Known rows, with every way that one mark hangs from another:
tefuf{lonu vuzog}: [-0.21 -0.23 -0.14  0.43 -0.10  0.03  0.06 -0.17  0.01 -0.15  0.39  0.29
  0.03  0.10  0.11 -0.30  0.16 -0.16 -0.39  0.07  0.09 -0.01  0.28 -0.05
 -0.02  0.42]
bige{dufam gigig guso}: [ 0.00 -0.33 -0.20  0.18  0.01  0.00  0.10 -0.55  0.17 -0.12  0.31 -0.01
  0.11  0.23  0.24 -0.23 -0.02  0.40 -0.01 -0.44  0.16  0.18  0.32  0.30
  0.31  0.12]
dufam{neta{tefuf{lonu vuzog{guso{bige{gigig}}}}}}: [-0.37 -0.38 -0.14  0.13 -0.18  0.11  0.03 -0.11 -0.01 -0.16  0.44  0.18
  0.23  0.15  0.67 -0.42  0.20 -0.09 -0.44  0.07  0.08  0.21  0.27 -0.03
 -0.02  0.87]
guso{bige{gigig} vuzog{tefuf{lonu neta{dufam}}}}: [-0.20 -0.34 -0.27  0.20 -0.27 -0.05  0.10 -0.34  0.34 -0.02  0.30 -0.06
 -0.09  0.08  0.55 -0.40  0.25 -0.06 -0.45  0.00  0.11  0.03  0.22  0.04
 -0.26  0.71]
gigig{bige{dufam{neta} guso{vuzog} kapag sula}}: [ 0.04 -0.19 -0.24  0.24  0.11  0.09  0.17 -0.63  0.53 -0.18  0.21 -0.09
  0.31  0.33  0.18 -0.16 -0.02  0.26 -0.38 -0.44  0.11  0.29  0.50  0.59
  0.62  0.27]
sula{bige{dufam gigig guso kapag}}: [ 0.10 -0.30 -0.20  0.01  0.09  0.03  0.16 -0.67  0.08 -0.10  0.24  0.03
  0.20  0.40  0.33 -0.18  0.02  0.45 -0.12 -0.50  0.23  0.30  0.40  0.38
  0.48  0.34]
sula{bige{gigig kapag}}: [-0.04 -0.33 -0.18  0.02  0.11  0.04  0.06 -0.38 -0.05 -0.14  0.30  0.28
  0.14  0.27  0.27 -0.22  0.20  0.14 -0.15 -0.34  0.36  0.20  0.45  0.22
  0.24  0.27]
lonu{tefuf{neta{dufam} vuzog{guso{bige{kapag}}}}}: [-0.06 -0.20 -0.28  0.40 -0.40 -0.08 -0.11 -0.16  0.62  0.03  0.30  0.06
  0.03  0.31  0.34 -0.63  0.41  0.21 -0.52  0.22 -0.12  0.06  0.28  0.01
 -0.24  0.89]
guso{bige}: [-0.14 -0.33 -0.19  0.25  0.16 -0.04  0.00 -0.29  0.45 -0.11  0.38  0.46
  0.08  0.09  0.16 -0.48  0.30 -0.14 -0.12 -0.01  0.09  0.04  0.41  0.06
 -0.09  0.13]
dufam{neta}: [-0.11 -0.34 -0.25  0.27  0.14  0.05 -0.04 -0.11 -0.17 -0.21  0.41  0.46
  0.20  0.16  0.01 -0.23  0.25  0.02 -0.15 -0.04  0.25  0.13  0.46  0.13
  0.12  0.23]
bige{dufam gigig guso{vuzog} kapag sula}: [ 0.04 -0.16 -0.13  0.16  0.04 -0.01  0.12 -0.68  0.67 -0.13  0.24 -0.27
  0.00  0.25  0.24 -0.13 -0.03  0.36 -0.31 -0.61  0.01  0.27  0.36  0.51
  0.64  0.02]
gigig{bige{guso kapag sula}}: [-0.03 -0.24 -0.12  0.34  0.09  0.04  0.21 -0.44  0.72 -0.25  0.25 -0.10
  0.20  0.21  0.14 -0.21  0.00  0.12 -0.21 -0.41  0.19  0.12  0.38  0.39
  0.49  0.18]
guso{vuzog{tefuf{neta{dufam}}}}: [-0.14 -0.27 -0.35  0.31 -0.18 -0.01 -0.09 -0.17 -0.08 -0.02  0.30  0.13
  0.00 -0.01  0.15 -0.32  0.34  0.11 -0.27  0.27  0.05 -0.01  0.25  0.02
 -0.20  0.41]
sula{bige{dufam gigig guso}}: [ 0.03 -0.34 -0.23  0.07  0.04  0.06  0.15 -0.60 -0.04 -0.11  0.26  0.14
  0.18  0.28  0.24 -0.29  0.02  0.43  0.07 -0.31  0.28  0.22  0.32  0.32
  0.27  0.25]
neta{dufam tefuf{lonu vuzog{guso{bige{gigig}}}}}: [-0.40 -0.31 -0.20  0.14 -0.35  0.06  0.06 -0.19  0.06 -0.08  0.36 -0.07
  0.15 -0.04  0.59 -0.51  0.19 -0.02 -0.30  0.15 -0.09  0.07  0.22 -0.16
 -0.03  0.72]
tefuf{vuzog}: [-0.11 -0.25 -0.20  0.38 -0.03  0.04 -0.05 -0.18  0.04 -0.16  0.40  0.45
  0.06  0.11  0.02 -0.35  0.25  0.01 -0.26  0.12  0.12  0.03  0.33  0.00
 -0.06  0.23]
dufam{neta{tefuf}}: [-0.22 -0.33 -0.26  0.18  0.15  0.08 -0.10  0.05 -0.37 -0.19  0.42  0.48
  0.31 -0.04  0.11 -0.20  0.28 -0.04 -0.06  0.06  0.02  0.12  0.45  0.05
  0.24  0.31]
guso{bige{gigig kapag sula} vuzog}: [-0.07 -0.24 -0.10  0.13  0.10 -0.04  0.06 -0.51  0.90 -0.14  0.29  0.06
 -0.08  0.17  0.32 -0.33  0.22 -0.06 -0.37 -0.43  0.09  0.20  0.44  0.35
  0.25  0.02]
sula{bige}: [-0.10 -0.32 -0.23  0.19  0.15  0.07  0.03 -0.26 -0.14 -0.12  0.33  0.51
  0.18  0.10  0.02 -0.36  0.27  0.02  0.00  0.08  0.24  0.08  0.35  0.09
  0.01  0.18]
guso{bige{sula} vuzog{tefuf{lonu neta}}}: [-0.20 -0.26 -0.12  0.40 -0.13 -0.04  0.07 -0.24  0.66 -0.04  0.30  0.10
 -0.18  0.07  0.40 -0.43  0.23 -0.27 -0.58  0.12 -0.01  0.03  0.11  0.12
 -0.15  0.50]
gigig{bige{dufam guso{vuzog{tefuf}} kapag sula}}: [ 0.02 -0.20 -0.18  0.26  0.09  0.04  0.12 -0.71  0.49 -0.08  0.17 -0.18
  0.15  0.27  0.34 -0.23  0.02  0.24 -0.46 -0.34 -0.04  0.16  0.30  0.46
  0.67  0.21]
gigig{bige}: [-0.16 -0.34 -0.27  0.31  0.08  0.03  0.08 -0.28  0.11 -0.17  0.31  0.33
  0.23  0.10  0.12 -0.38  0.17 -0.04 -0.01 -0.09  0.25 -0.01  0.41  0.17
  0.07  0.12]
dufam{neta{tefuf{lonu}}}: [-0.29 -0.31 -0.20  0.21  0.07  0.07  0.01  0.07 -0.39 -0.18  0.42  0.33
  0.28 -0.07  0.21 -0.15  0.19 -0.19 -0.20  0.01 -0.02  0.08  0.39 -0.01
  0.32  0.50]
guso{bige{gigig}}: [-0.12 -0.39 -0.17  0.15  0.09 -0.04  0.04 -0.35  0.42 -0.14  0.37  0.30
  0.02  0.17  0.34 -0.45  0.23 -0.04 -0.08 -0.26  0.22  0.11  0.39  0.14
 -0.02  0.13]
gigig{bige{dufam kapag sula}}: [ 0.00 -0.22 -0.24  0.24  0.05 -0.03  0.08 -0.43  0.34 -0.09  0.16  0.13
  0.14  0.29  0.20 -0.31 -0.07  0.16 -0.24 -0.48 -0.02  0.13  0.45  0.37
  0.54  0.03]

Rows:
[-0.09 -0.23 -0.20  0.38 -0.18 -0.02  0.10 -0.48  0.13  0.01  0.30 -0.17
  0.03  0.16  0.37 -0.22  0.07  0.14 -0.45  0.03 -0.02  0.10  0.08  0.20
  0.07  0.66]	bige{dufam guso{vuzog{tefuf{lonu neta}}}}
[-0.34 -0.35 -0.11  0.33 -0.09  0.03 -0.01 -0.16 -0.29 -0.06  0.37  0.01
  0.07  0.12  0.42 -0.34  0.22 -0.03 -0.33  0.13  0.03  0.04  0.02 -0.08
  0.15  0.45]	vuzog{guso tefuf{lonu}}
[ 0.03 -0.23 -0.31  0.18  0.14  0.10  0.15 -0.68  0.28 -0.17  0.27  0.00
  0.41  0.35  0.23 -0.17  0.10  0.25 -0.31 -0.35  0.19  0.29  0.57  0.51
  0.49  0.46]	gigig{bige{dufam{neta} guso{vuzog} kapag}}
[-0.02 -0.23 -0.24  0.14  0.13  0.08  0.12 -0.35  0.20 -0.19  0.23  0.02
  0.41  0.22  0.31 -0.13 -0.09  0.25 -0.22 -0.41 -0.04  0.26  0.49  0.43
  0.82  0.40]	gigig{bige{dufam{neta{tefuf}} guso kapag sula}}
[-0.14 -0.22 -0.34  0.52 -0.50 -0.03 -0.15 -0.03  0.16  0.00  0.32  0.05
  0.03  0.16  0.14 -0.56  0.33  0.32 -0.31  0.39 -0.01 -0.04  0.13 -0.03
 -0.29  0.72]	lonu{tefuf{neta{dufam} vuzog{guso}}}
[-0.19 -0.29 -0.26  0.26  0.03  0.12 -0.13  0.05 -0.30 -0.21  0.44  0.58
  0.26  0.04  0.14 -0.22  0.28 -0.01 -0.27  0.22  0.00  0.12  0.43 -0.02
  0.14  0.48]	dufam{neta{tefuf{vuzog}}}
[-0.21 -0.26 -0.09  0.37  0.06  0.07  0.11 -0.46  0.14 -0.14  0.37 -0.10
  0.08  0.03  0.26 -0.18  0.24 -0.08 -0.40  0.04  0.08  0.02  0.11  0.10
  0.28  0.44]	bige{guso{vuzog{tefuf{lonu}}}}
[ 0.13 -0.28 -0.25  0.06  0.18  0.09  0.11 -0.51 -0.12 -0.14  0.29  0.24
  0.37  0.44  0.14 -0.13  0.11  0.37 -0.22 -0.26  0.20  0.35  0.50  0.36
  0.46  0.52]	sula{bige{dufam{neta} guso kapag}}
[-0.09 -0.35 -0.20  0.16  0.00  0.07  0.13 -0.57 -0.11 -0.14  0.33 -0.12
  0.13  0.29  0.49 -0.10  0.05  0.25 -0.48 -0.33  0.15  0.25  0.26  0.30
  0.44  0.56]	bige{dufam{neta} gigig guso{vuzog{tefuf{lonu}}}}
[-0.01 -0.23 -0.24  0.57 -0.24 -0.06 -0.14 -0.04  0.31 -0.05  0.37  0.39
 -0.07  0.19  0.07 -0.49  0.33  0.12 -0.38  0.20  0.07 -0.06  0.22  0.06
 -0.21  0.57]	lonu{tefuf{neta vuzog}}
[-0.20 -0.24 -0.30  0.38 -0.31 -0.06  0.11 -0.05  0.00 -0.08  0.33  0.05
  0.05  0.00  0.08 -0.27  0.12  0.00 -0.18  0.06  0.08 -0.04  0.29 -0.02
 -0.19  0.59]	tefuf{lonu neta{dufam}}
[-0.42 -0.22 -0.24  0.29 -0.35  0.09  0.00 -0.01 -0.32 -0.07  0.36  0.00
  0.22 -0.14  0.27 -0.36  0.20  0.02 -0.25  0.37 -0.20  0.01  0.18 -0.23
  0.09  0.69]	neta{dufam tefuf{lonu vuzog{guso}}}
[ 0.07 -0.29 -0.18 -0.01  0.11  0.07  0.09 -0.78 -0.02 -0.04  0.23 -0.05
  0.13  0.37  0.48 -0.17  0.16  0.41 -0.37 -0.33  0.17  0.30  0.31  0.36
  0.52  0.42]	sula{bige{dufam gigig guso{vuzog{tefuf}} kapag}}
[-0.01 -0.27 -0.25  0.19 -0.21  0.00  0.06 -0.47  0.28 -0.11  0.31 -0.32
  0.01  0.19  0.40 -0.11  0.21  0.35 -0.39 -0.20  0.22  0.16  0.29  0.23
  0.13  0.63]	bige{gigig guso{vuzog{tefuf{neta{dufam}}}} kapag}
[-0.11 -0.32 -0.26  0.07  0.04  0.02 -0.05 -0.11 -0.23 -0.14  0.28  0.25
  0.14  0.11  0.32 -0.19 -0.04  0.26 -0.11 -0.39 -0.07  0.24  0.42  0.27
  0.54  0.10]	bige{dufam{neta{tefuf}} gigig sula}
[-0.16 -0.33 -0.06  0.13 -0.03 -0.04  0.03 -0.36  0.69 -0.11  0.31 -0.06
 -0.02  0.28  0.47 -0.43  0.14  0.11 -0.29 -0.40  0.10  0.24  0.29  0.27
  0.23  0.14]	vuzog{guso{bige{gigig kapag sula}}}
[-0.04 -0.23 -0.37  0.44 -0.21 -0.11 -0.10 -0.04  0.22 -0.02  0.29  0.17
  0.01  0.06 -0.02 -0.42  0.31  0.20 -0.13  0.10  0.01 -0.11  0.30  0.07
 -0.07  0.44]	lonu{tefuf{neta{dufam}}}
[-0.01 -0.21 -0.17  0.35  0.04 -0.02  0.09 -0.44  0.40 -0.12  0.26  0.01
  0.08  0.15  0.03 -0.24 -0.04  0.30 -0.07 -0.28 -0.06  0.11  0.25  0.31
  0.44 -0.04]	bige{dufam guso sula}
[-0.29 -0.43 -0.23  0.20 -0.41 -0.05  0.09 -0.21  0.12  0.01  0.31 -0.18
 -0.02  0.19  0.72 -0.50  0.16  0.13 -0.37  0.02  0.16  0.08  0.08 -0.04
 -0.30  0.82]	vuzog{guso{bige{gigig}} tefuf{lonu neta{dufam}}}
[-0.05 -0.30 -0.08  0.13  0.11 -0.07  0.07 -0.35  0.76 -0.17  0.30  0.18
 -0.07  0.25  0.34 -0.33  0.12  0.00 -0.29 -0.54  0.13  0.18  0.44  0.27
  0.28  0.05]	guso{bige{gigig kapag sula}}
[-0.15 -0.23 -0.15  0.26  0.02  0.06  0.13 -0.20  0.02 -0.16  0.29 -0.03
  0.26  0.03  0.21 -0.10 -0.10  0.12 -0.26 -0.23 -0.18  0.19  0.28  0.23
  0.68  0.42]	bige{dufam{neta{tefuf{lonu}}} guso sula}
[ 0.05 -0.29 -0.27  0.06  0.20 -0.04 -0.01 -0.39  0.23 -0.08  0.32  0.42
  0.23  0.42  0.29 -0.33  0.20  0.08 -0.36 -0.33  0.00  0.27  0.61  0.24
  0.27  0.34]	guso{bige{dufam{neta} kapag}}
